What can hang from each mark
L: M
M: J L T Y
E: S
Y: C M
J: C M
V: C G
C: J L T V Y
S: T
G: T V
T: G M S

(in the rows, 128 means zero)
Known rows, with every way that one mark hangs from another
T{G{V} M S}: [ 91 154 126 155  98 135 104 105  60 114  97  92 104 162 122  93 135 167
 177  94 118 127 113  48  85  84 155 166 105 166 121 142 139]
E{S{T{G{V} M}}}: [101 164 122 152 103 152 119 100  63 143  99 118 149 164 122  80 137 167
 131 115 132 140 120  70 113  80 151 167  92 137  96 146 145]
T{G}: [ 94 145 122 117 109 151 143  81 123 137  81 119 139 155 123 129 174 155
 143 156 109 136  96  73  98  90 141 141 116 135 165 137 136]
E{S{T}}: [105 151 150 104 116 146 141  97 124 129 101 147 172 142 111 111 140 151
 117 170 146 167 131  75 135  89 139 142 124 128 108 147 147]
T{M{J L} S}: [ 59 157 174  89  92 132 116 101  98 157 140 159 112 148 192  70 141 164
 182  83 148 130 143  95  98 105 153 115 109 155 133 161 153]
C{T{G S}}: [123 172 120 136  99 135 133  91  93 122  98  95 136 156 125 132 133 165
 186 126 108 109  85  47  57  95 139 143 138 162 160 125 155]
G{T}: [103 146 144  80 149 132 126 100 126 115 109 136 135 105  93 116 150 139
 119 161 135 167 122  87 132  72 132 155 104 140 106 152 111]
G{T{S} V}: [117 157 151  95 140 119 101 115  88  87 117 106 120 102  75 105 123 138
 142 132 143 173 134  67 126  75 141 178  86 158  76 155 110]
S{T{G{V} M}}: [ 91 154 110 149 103 152  96  89  70 142 106 100 136 145 128  86 152 173
 128 105 113 145 114  84  92  78 161 168  89 150  82 140 120]
E{S{T{M{L}}}}: [ 75 155 150 109 106 146 145 113  87 163 126 143 162 153 154  72 144 164
 134 110 155 143 139  93 130  82 139 118 114 129 111 164 154]
E{S{T{G}}}: [107 169 129 127 104 160 153  92 116 147  84 128 170 160 130 110 155 158
 127 150 129 144 104  68 103  88 147 136 118 120 136 150 148]
M{L}: [ 76 137 146  74 112 136 146  94 124 153 117 131 150 133 129 115 172 150
 142 145 131 148 131 104 135  91 128 122 103 131 150 149 139]
M{J L Y}: [ 73 165 178  43 108 147 128  63 132 195 167 189 153 130 205  93 160 142
 167 142 150 144 129 153 120 104 153  99  83 117 154 158 140]
J{M{L T Y}}: [ 73 170 136  71 103 127 125  87 138 165 141 162 135 108 160 113 150 131
 156 155 122 154 124 137 111 108 147 108  95 131 153 156 158]
Y{C M}: [ 50  98 121 128 118 131 119 102 119  82  74 137 103 159  63 133 152 187
  93 185 121 143 102  78 178  67 114 129 128 138 110 163 141]
T{G M S}: [ 81 155 132 156  97 144 124 108  89 120  88 108 103 172 148  99 143 171
 184  99 118 122  98  41  65  90 154 137 139 161 152 149 148]
T{M S}: [ 79 135 152 133 109 129 116 112  97 102 102 127 106 154 130  97 130 164
 172 116 134 144 124  47  98  92 148 144 142 172 122 144 149]
V{C{L}}: [ 94  88 137  75 128 127 152 101 111 138 124 159 110 128 124 130 171 160
 113 180 141 109 113  97 153 118 131 157 143 124 135 147 114]
Y{C{V{G}}}: [120  99 138  78 110 127 133 120 131 118  99 151  82 136 111 139 158 176
 136 191 104 138 103  87 187 114 132 128 121 119 149 139 134]
Y{C}: [ 67 107 126 109 104 137 129 106 121  97  88 150 118 150  80 132 166 174
 127 178 121 155 113  82 159  76 118 123 119 126 122 143 137]
C{Y{M}}: [ 84 141 129  97 136 132 125  86 129  93 120 145 139 151 109 128 139 145
 127 190 115 136  93 108 144  83 112 148 139 147 137 160 135]
G{T V{C{L}}}: [112 106 131  62 157 117 127 114  80 127 144 141 107  85  88 111 153 147
  89 163 152 124 127 113 173  98 129 194  93 124  76 159  79]
Y{C M{T}}: [ 50  98 113 122 110 121 116  97 108  78  83 136 119 147  71 132 130 181
 100 177 116 138  97  81 164  73 112 117 140 149  95 153 157]
S{T{G{V} M{L}}}: [ 76 160 115 129  95 153 110  98  61 172 127  92 147 141 152  73 162 175
 135  76 119 134 121 109  97  77 153 143  71 137  96 157 121]
C{L}: [100 106 139  78 122 124 134  93 122 128 109 140 149 128 128 133 159 145
 140 166 136 138 122 105 127  99 149 151 128 140 152 145 106]
V{C G{T{S}}}: [115 129 170  65 151 126 153 120 125 126 127 146  64 104 111 104 142 163
 137 156 137 127 109  28 148 117 115 151 148 140 112 161 123]
L{M{J T}}: [ 81 140 143  46 117 103  88  63 149 141 120 176 128 115 162 111 128 139
 118 160 128 147 124 132 105 117 138 137 128 163 131 148 172]
E{S}: [102 139 151  98 120 135 157  94 124 120  93 156 153 156 101 124 147 142
 138 182 145 152 130  67 147  91 126 148 126 131 151 138 160]
V{C{J L T} G}: [136  98 121  24 112  95 159  89 112 165 153 187  97 117 175 127 166 168
 149 187 128  60 105 106 138 149 109 168 176 146 169 136 133]
C{J Y}: [106 156 125  48  94 117 129  85 134 108 136 187 147 135 166 120 174 122
 167 187 116 135 110 141 115 101 112 147 143 144 161 154 140]
V{C G}: [ 98  98 152  64 132 133 164  91 139 152 118 161  84 132 118 122 172 169
 122 196 122 121 112  50 168 130 107 151 150 131 141 132 143]
M{J L T{G} Y}: [ 73 180 150  62  88 151 136  53 111 211 159 168 166 133 230  93 152 141
 184 114 129 115  98 151  74 111 159  80  92 120 169 151 157]
J{C{V}}: [135 136 113  90 119 143 123 140 132 121 107 145  86 125 110 164 160 134
 119 187 111 134 109 103 141  91 145 153 113 125 132 161 137]
V{C}: [ 84 109 138  91 125 138 148  94 123 131 111 155 101 136 101 126 172 164
 105 191 131 131 116  75 154 110 114 153 135 126 118 135 144]

Rows
[113 148  98  35  87  89 122 100 139 108 140 197 140 101 185 130 158 108
 161 184 109 117 117 172  99 130 131 159 146 150 171 167 133] => C{J{M{T}} L Y}
[130 171 113 135 103 128 111  90  68 113 107  80 136 145  98 125 123 163
 181 122 109 114 102  55  75  94 141 173 106 165 131 117 147] => C{T{G{V} S}}
[ 81 165 132 105  81 135 148 102  93 146 109  93 149 140 160 109 142 152
 189  91 115 118  99  76  65 102 139  97 128 147 164 150 164] => M{L T{G S}}
[117 162 105 102  80 118 141  93  87 134 118 145  88 153 159 118 162 175
 164 145 115  66  83  71  69 122 116 152 164 149 158 139 173] => V{C{J T{G S}}}
[ 87 121 158  43 141 134 149  73 145 147 156 207  83 142 160 107 153 167
 113 204 115  94  94  96 177 140  98 147 151 130 137 162 145] => V{C{Y{M{J}}} G}
[ 90 149 147 129 113 146 130 107  98 131 106 150 151 156 129  84 132 163
 125 138 149 156 132  69 127  81 147 143 130 142  95 151 150] => E{S{T{M}}}
[132 153  97  22 114  73 102  88 122 123 162 182 141 122 195 131 142 121
 163 174 122  81  93 190  89 116 107 161 172 166 188 168 139] => C{J L{M} T Y}
[128 155 136  95 116 114 106 111  98  69 131 122 120 134 138 128  87 137
 157 162 108 121  81 112 119 113 139 135 155 162 125 158 156] => C{V Y{M{T{S}}}}
[133  86 126  33  88  96 128 122 122 125 118 184  82 124 173 135 172 164
 152 188 118 105 107 142 176 132 140 136 140 123 180 164 111] => Y{C{J L V{G}}}
[101 130 154  80 152 125 131 109 118 139 120 149  98 114 129  90 141 159
 144 134 127 148 119  57 138  88 131 152 125 159 119 152 113] => V{G{T{M}}}
[ 88 157 131 106 114 108  83 100 111 105 130 147  89 148 130 124 106 170
 168 151 134 120  83 106 104  84 125 106 150 159 140 162 173] => L{M{Y{C{T{S}}}}}
[144 144 124  42  95 101 118 107 173 136  98 185  63 108 164 133 174 141
 135 209  93 143 131 115 147 148 151 175 115 142 184 153 146] => C{J{M} V{G}}
[ 91 147 118 144 106 121 101  89  74  91  85  75 124 144  92 114 107 163
 140 126 110 125  93  55  99  89 142 162 121 174 109 147 156] => Y{M{T{G{V} S}}}
[153 167  95  71  92  95  98 102 136 118 109 172  92 111 142 145 156 144
 133 199  97 125 123 142 112 127 149 182 108 150 162 134 158] => C{J{M} T V}
[ 77 152  95  83 100 129 138 141 148 146 113 152  98 101 115 147 166 128
 121 159 108 135 131 105 120  91 119 130 104 133 136 177 163] => J{C M{L T}}
[145 148 166  87 141 117 112 138 101 119 125 129  63 111 150  91 110 159
 169 118 129 138 111  58 127 110 161 152 126 159 121 161 119] => C{V{G{T{M S}}}}
[ 58 152 158  93 113 144 128  90  96 176 155 156 130 148 183  82 151 152
 176 117 145 134 117 123 116  82 147 101 106 135 147 157 140] => T{M{L Y}}
[ 66 163 136 139  87 143 140 115  79 153 106  99 114 167 173  86 154 170
 190  70 125 110 106  64  71  86 147 111 121 150 167 163 149] => T{G M{L} S}
[ 98 138 126 129 106 142 132 104  78 122 103 106  85 146  98 113 156 170
 137 142 121 110 104  48 118 112 130 169 113 134 118 141 144] => T{G{V{C}} S}
[ 81 149 126 143 104 129 123  89  98  98  77  92 124 154 120 121 115 168
 149 129 109 117  81  48  77  92 145 129 153 171 136 155 164] => Y{M{T{G S}}}
[118 120 112  94 127 121 123  85  74 127 139 133 114 122  71 128 145 167
 112 183 124 113 118  82 152 109 108 190 108 143  87 108 148] => G{V{C{T}}}
[ 80 148 152  82  93 120 138 105 101 127 125 113 152 123 143 107 129 147
 180 110 133 138 125  82  97 104 133 104 133 157 136 146 162] => M{L T{S}}
[127 118 125  37 109 105 155  82 121 156 139 186  89 124 152 123 169 170
 142 196 115  82 107  80 138 141  94 162 168 150 152 124 162] => V{C{J T} G}
[ 81 185 146 100  85 145 139  86  92 168 140 113 151 141 197  98 131 144
 214  95 129 116  86 102  57 100 154  78 127 137 172 155 163] => M{L T{G S} Y}
[162 139  99  98 112 126 128  97  87 150 117 112 141 136 159 154 143 159
 159 151 104  83  80 128  93 115 168 156 120 134 184 128 115] => C{L T{G} V}
[ 55 161 175  67 105 146 114  72 105 198 174 194 131 143 224  69 154 153
 175 112 152 131 132 146 110  98 160  99  90 130 143 161 145] => T{M{J L Y}}
[ 65 157 126 124  95 130 139  96  91 131  96  83 134 152 142 108 125 167
 156 101 116 105  89  71  81  90 135 103 137 158 153 171 166] => Y{M{L T{G S}}}
[ 86 157 166 102 106 148 120  87 106 153 123 192 151 153 168  72 134 165
 126 131 153 152 145  93 121  97 159 140 112 137  92 153 155] => E{S{T{M{J}}}}
[169 172 162  43 145 122 130 130 125 104 151 142  98 100 154 115 115 127
 184 158 114 138  92  94 132 118 137 146 130 140 144 165 112] => C{V{G{T{S}}} Y}
[ 91 148 166  75  94 124 110  80 119 118 121 161 141 123 157 106 118 146
 170 133 135 148 129  81  87 120 155 130 131 165 116 134 163] => M{J T{S}}
[ 96 141 133 106 145 124  95 107  74 111 124 126 116 108  87  87 134 147
 121 124 137 163 137  89 138  64 139 185  77 158  67 148 107] => G{T{M} V}
[116 168 124 129 104 153 131  92  90 140  92 111 171 152 105 105 147 155
 123 148 130 152 118  74 122  84 145 167  86 123 108 144 140] => E{S{T{G{V}}}}
[108 156 112 123 105 155 107  82  97 138  99  94 156 130 110 111 160 160
 118 138 110 158 112  88 104  84 154 167  82 137  91 138 119] => S{T{G{V}}}
[103 136  82 137  95 134 114  95  66 111  98 105 132 153  68 137 154 184
 144 151 100 113  93  83 126  72 115 156  87 136 117 120 141] => Y{C{T{G{V}}}}
[ 87 171 130  36 107 155 146 119 143 164 171 197 130 128 183 125 179 119
 157 153 124 115 119 153 124  91 109 118 100 113 148 187 141] => M{J{C{Y}} L}
[ 70 166 169  83  97 147 133  95  98 186 143 183 160 150 193  57 143 165
 135 103 159 139 152 115 127  97 151 115  94 125 107 167 157] => E{S{T{M{J L}}}}
[ 84 133 112  73  96 112 133 102 152 127 100 199  60 121 127 125 199 152
  95 212 115 129 134 104 143 130 117 175 128 129 140 160 156] => V{C{J{M}}}
[ 76 161 135 138 111 155 122  76  94 163 120 141 120 168 177  99 153 160
 177 127 122 123  85  92  78  82 161 121 120 138 162 146 139] => T{G M{Y}}
[121 103 133   4 111 106 166  99 130 150 169 212 101 121 200 117 182 138
 159 198 125  73  96 134 153 151  98 155 181 126 184 165 117] => V{C{J L Y} G}
[113 137 123  85 126 140 100 119 140 127 110 174  69 134 132 150 145 152
  86 191 118 118 112 122 153  94 153 157 105 131 116 182 144] => Y{M{J{C{V}}}}
[ 95 130 146  61 139 109  99  78 141 151 136 160 124 125 175 124 139 132
 140 169 148 131 101 154 114 103 156 132 139 144 173 176 120] => C{L{M{Y}}}
[ 90 168 162 122 117 153 121  92  95 154 139 170 154 158 164  77 122 156
 151 140 160 154 118  96 115  82 161 123 128 133 104 156 152] => E{S{T{M{Y}}}}
[ 71 176 165 102 109 156 139 101  87 185 158 163 163 154 188  63 134 157
 160 113 166 143 123 118 120  81 154  95 111 120 120 171 152] => E{S{T{M{L Y}}}}
[101  88 107  76  95  97  99 120 104  90  99 168  85 139 139 140 159 174
 102 190 127 100  99 161 178 100 144 140 135 127 146 186 116] => Y{C{J L V} M}
[ 73 148 122  78 100 119 134 101 140 141 110 142 133 106 125 122 158 139
 130 152 111 153 139 113 122 108 134 129  99 142 145 150 159] => J{M{L T}}
[102 171 149 130 113 128 102  93  76 128 152 141 118 154 161  97 102 163
 209 115 141 117  99  73  68  89 154 128 147 177 127 133 157] => C{T{M{Y} S}}
